Each row was made from one path, in order. Every step used is in the known rows, and no mark comes twice. Write each row's path.
Known rows
fede -> dotap: [-12   8  -6  12   9  12   2   3  -1  -2   6  -5   5   9 -16   9  10   1
  -4  -6   6  18   0  13  -1 -10]
tevodu -> fede -> zikur: [-20   5   3 -15 -11   5  10  -6   7  19  -3   2   6 -12  -4   2  20  -4
 -16 -15  -7   8 -12  11  13  15]
poza -> fede -> buzu -> kozol -> zikur: [-17 -12  -2   5  -6  13  -2  11  21  -1   0  14   1   8   1   3   7   8
 -21 -26 -12   9  -1  10  11   8]
fede -> dotap -> buzu: [-11   3  -3  11   9  14  10   7   1   2   4  -3  14   1 -25   4   2  -1
  -8   6   6  24   0  12  -1 -14]
buzu -> kozol -> zikur -> mezumuk -> fede: [-32   5  13 -16  -3  27  -4  -1  12  -1  10   0  10  24   4   1   1  -7
 -21 -10  10  -7  16  14  -1  12]
kozol -> zikur: [-22   0  15  -2   1  25  -4  10   8   2  -3   6  -5  11   6   9 -10   9
 -16   4   0  -2   9   8  13  10]
kozol -> zikur -> mezumuk -> fede: [-12  -4  20 -10  -4  30   0   2  -2 -10   4   4   5  22   9  -4  -8   5
  -9   1   2  -6  -3  14  12   7]
mezumuk -> fede -> dotap -> buzu -> zikur -> poza: [-18  13   6  -2   4  18  15  -8   8 -16  -1  -5  24   5 -20  -1  18   7
  -1  -1   4   5  -7  15   3 -14]
tevodu -> fede -> poza: [-10  18  -1  -4 -19  -5  17  -8   9  10   1   2   0 -11 -15  14  19 -11
 -18 -17  -8  16  -9   8  10  25]
zikur -> mezumuk -> fede -> dotap: [  1  -2   9  -6  -5  13   7  -9 -10 -17  11  -2  20  22  -8 -17   8  -5
   4  -9   2   4 -15  20  -2  -9]
zikur -> fede: [-27  -8  -9  -1   0  -2  -6  -9   2   4 -12   1   6   3  13  -7  -5  14
   3 -27  -2   7  11   5  -6   0]
dotap -> buzu: [-13  -5  13  -3  -5   5  10   3  12   8  -4   5  22  -9 -23 -10 -11  -1
 -12   9  -6  15   3   9   1  -2]
poza -> fede -> buzu -> kozol: [-15 -11  -5   5  -7   5  -1   7  21   0   1  12   5   5  -4  -2  11   4
 -18 -29 -14  11  -3  10   7   5]
zikur -> poza -> fede -> buzu -> kozol: [ -2  10  -1  10  -6   4  -2   3  11  -1   7  17   1   3  -6  -5  -7   0
 -24 -33 -14  11 -14  -4  -1  14]
mezumuk -> fede -> zikur -> poza: [-11  11   7 -17   2  25  -1 -14  18 -15   1   5  15  -7 -12 -17  19  15
  -1  -3  -6   0 -13   6  11  -8]
zikur -> buzu -> kozol: [-24   5  -2 -17 -13  -1 -10   7  16  15  12  -2  12  15   2   7   2   8
   2 -19   1   0  19   6  -2   5]
buzu -> kozol -> zikur -> mezumuk -> fede -> dotap: [-31   8   8 -11   2  30  -4   1   9  -1  12  -3   9  27   2   6   4  -7
 -21 -11  15  -3  15  16  -2   8]
mapuz -> fede -> dotap: [-16  -3 -13  11   9   5   5  -9  -5  -5  -3   6  12   3 -12  14   8 -13
 -12   5  -5   9  -9   4  -6   5]
zikur -> mezumuk -> fede -> buzu: [  1  -5  14  -9  -9  11   2  -9  -6 -14   6   3  17  14  -6 -20   6  -3
   3 -16  -9  -3 -23  14   0  -5]
mapuz -> fede -> dotap -> buzu: [-15  -7 -10  10   9   7  10  -6  -4  -2  -4   7  18  -2 -19  11   1 -13
 -14  13  -5  14  -8   3  -6   3]
dotap -> buzu -> zikur: [-30   1  22  -4   3  -1  17   1  19  18  -9   1  27  -5 -25  -8 -14  -2
 -13   4   4   6   8  13   0   9]
buzu -> zikur -> fede: [-46   3   9  -2  10 -10   6  -9  14  18 -16  -4  13   9   2  -3  -7   9
  -2 -29  12  -7  15  12  -6  18]
mezumuk -> fede -> poza: [ -6  17   2  -8  -7  16   6 -16  23 -25   2   1  12  -6 -23  -2  26   8
   2  -1  -5   7  -5   9  12  -3]
poza -> zikur: [-23  -7  10  10 -11   4   9  14   5  -3  -3   4   0   1  -1  22  -7   5
  -5  -6   1   0   8  11   2   1]
zikur -> fede -> dotap -> buzu: [-25  -8 -16   7  10   6   2  -1  -3   4  -9  -3   9   1   3  -1  -4  14
   3 -20   7  19   9   6  -7 -10]
zikur -> mezumuk -> fede: [  0  -4  16 -12 -11   8   5 -12  -5 -15   8   1  23  19  -5 -24   2  -5
   2 -10  -5  -3 -13  18  -1  -3]

Write each row's path
[  7   5  12  -9 -11  11   6 -13   2 -18  12   3  17  11 -16 -19   3  -6
   1  -8  -1   5 -14  13   3   4]  zikur -> mezumuk -> fede -> poza
[-22  12  23  -8   3  -1  15 -12  15   3   1  -2  21  15 -18 -12  -1  -6
  -4 -15  13  -8  -2  17   0  20]  buzu -> zikur -> mezumuk -> fede -> poza
[-23  -4  -6   9  13   4  14  -7   0   3  -7   5  20  -1 -20  12   0 -15
 -15  10  -1   9  -6   6  -7   8]  mapuz -> fede -> dotap -> buzu -> zikur
[-27   6  11   5   7   1   1   1  14  14 -10   4   3  -2 -16   5   4   4
  -6 -24  -5  -4 -13   4   1  10]  fede -> buzu -> zikur
[-29  -7   1   2   5  25 -11   8   2   5 -13   6 -13   6  20  11 -10  21
  -8 -18  -1  -1   5   1  10   7]  kozol -> zikur -> fede -> buzu
[-22  -3  25  -5   1  -1  19   1  11  17  -3   2  30   3 -24 -16 -22  -8
 -12   0   6   6   3  15  -4  12]  dotap -> buzu -> zikur -> mezumuk
[-29   2   5  -8   1  21   5   5  22  11   0   3  14  -4 -14   2 -14   0
 -23   1   8  14  20   5   0  10]  dotap -> buzu -> kozol -> zikur -> fede -> poza
[  3   7   3   9  -8   0   1   1   8  -4   6  16   5   4  -4 -10 -12   2
 -20 -23 -13  13 -10   0   1  14]  zikur -> poza -> fede
[-31  11   6  -5  -1  22  -6   5  19   6   9   7   2  17   4   7  -7  -3
 -33 -17   6   0  18   6  -1  20]  buzu -> kozol -> zikur -> poza -> fede
[-19   2   0 -20 -16   2   8  -1   8  24   1   0   6  -8   1   5  19   4
  -7 -18  -8   7 -10   9  15  15]  tevodu -> fede -> zikur -> buzu
[-26   8   2   0  -7  -2  27  -1  -3  18  -3  -7  13   1 -12  16  18 -11
 -17 -14   2  14  -7  18   3  10]  tevodu -> fede -> dotap -> buzu -> zikur
[-19  -1   9  -8  -7  20  -9  17   8   8   3   5  -5  16  14  14 -11  19
  -3  -1   1  -4  11   5  15   9]  kozol -> zikur -> buzu
[-26  11  10 -13  -2  29  -4  -2  17  -2  13   1   6  19  -3   4   1  -7
 -22 -10  12  -2  16  11   2  16]  buzu -> kozol -> zikur -> mezumuk -> fede -> poza
[-13 -10  12   6 -11  12  14  10  -9 -15   5   0   8  15   1  13  -3   1
   2  -8   6   0  -5  18   1  -7]  poza -> zikur -> mezumuk -> fede -> dotap
[-27   8  21  -5   6   1  14  -9   6   4   1  -6  23  23 -13 -10   1  -5
  -2 -17  14  -9  -3  22  -3  11]  buzu -> zikur -> mezumuk -> fede -> dotap
[-26  13   8  -2 -12  -8  16  -5  -1  22  -8   2   1  -5  -5  15  16  -9
 -19 -35 -12  -1 -23   6   3  24]  tevodu -> fede -> buzu -> zikur -> poza
[-32 -14  -1  10  -7   1   5  10   0  -1 -11   3  -3   1  15  20 -11  15
   2 -21   4   2  13   8  -2   0]  poza -> zikur -> fede
[-16   4   6   9  13  10  17   6   1   9   4  -5  19   9 -25   0  -6  -4
  -8  -1  15  18  -1  16  -4  -3]  fede -> dotap -> buzu -> zikur -> mezumuk
[-30 -15  -3  13  -5   4   3  14  -1   0 -13   5  -8  -4  14  23  -8  17
   2 -28  -1   2   3   3  -1  -2]  poza -> zikur -> fede -> buzu
[-10  -5  17  -6   0  35   4   7  -4  -8   4   3   7  20   3  -2 -10   4
  -9   6   7   1  -3  15  11   1]  kozol -> zikur -> mezumuk -> fede -> dotap -> buzu
[-27  12   3  -6 -15   7   7   0  -1  18  -1   3  -3  -1   3  21  17 -10
 -28 -33 -12   1 -16   4   3  22]  tevodu -> fede -> buzu -> kozol -> zikur -> poza
[-38   8   9 -11   1  23  -8   4  19   8   6   1   4  17   1  11   0  -4
 -26  -9   9  -4  24  11  -1  14]  buzu -> kozol -> zikur
[ -9  11   4   0 -23  -3  23  -1   2   7   4   3  -3  -8 -10  21  10 -13
 -16 -20  -3  13 -11  10   9  25]  tevodu -> fede -> poza -> zikur -> mezumuk
[-26   8  11  -9   0  12   5 -11  16 -13 -10  -2  15   2 -12   0  27  11
   3 -15  -8 -12 -14  13   7  -6]  mezumuk -> fede -> buzu -> zikur
[-31  -5 -17   4  11   9   0  -2   1   6  -7  -4  11   4   3   1  -2  10
  -2 -23  11  19  15   7 -11  -8]  zikur -> fede -> dotap -> buzu -> kozol
[-30  -7   2  -2   4  23  -8   5   3   3 -11   4  -8  11  22   7 -13  19
  -9 -11   4   0  15   5   8   9]  kozol -> zikur -> fede
[-12 -15   0   3  -8  12  -1  10  15  -1   4  13   2  13   3  -4   2   3
 -20 -28 -11   9  -5  11   9  10]  poza -> fede -> buzu -> kozol -> zikur -> mezumuk
[-30 -12  -8  17  -1   7   8  13  -4  -3  -8  -1  -5   4  13  26  -6  15
   3 -21  10   8  12  10  -2  -5]  poza -> zikur -> fede -> dotap
[-23   0  -6   3   4  13  -5  -7   3   2  -4  16   3  -2  -5  16   0 -13
 -27  -9 -15  -4 -15 -10  -6  21]  mapuz -> fede -> buzu -> kozol -> zikur -> poza
[ -7 -15  -1  -2  -1  12   2   5  27   1   1  14   8  -3  -5 -18   5  13
 -13 -11  -9  17  -1  12  19   5]  poza -> fede -> zikur
[-22   5   3 -28  -4  24  -4  -8  25  -8   5  -2  20   0  -6  -9  27  19
   7  -4  -2  -4   0  12  13 -10]  mezumuk -> fede -> zikur -> buzu -> kozol
[-22   3  -2   2   4  25  -6   4  10   1  -6   6 -13   4  12  10 -13  18
 -10 -11   8   7  14   0  13  16]  kozol -> zikur -> fede -> poza
[-20  15  -2  -5 -25  -2  18   3  11  12   6   0  -2  -8  -7  32  17  -7
 -15 -23  -1  11   0   8  10  26]  tevodu -> fede -> poza -> zikur -> buzu -> kozol
[-13   0   8 -17 -13   5  12  -7  -1  19   3   3   9  -5  -3  -7  12 -10
 -14 -18  -6   8 -17  14  10  17]  tevodu -> fede -> zikur -> mezumuk
[-27   6   6 -13  -3  27  -4  -8  15 -16  -3   0  10   6  -5   5  29  10
  -5 -13  -8  -9  -7  11   7  -9]  mezumuk -> fede -> buzu -> kozol -> zikur
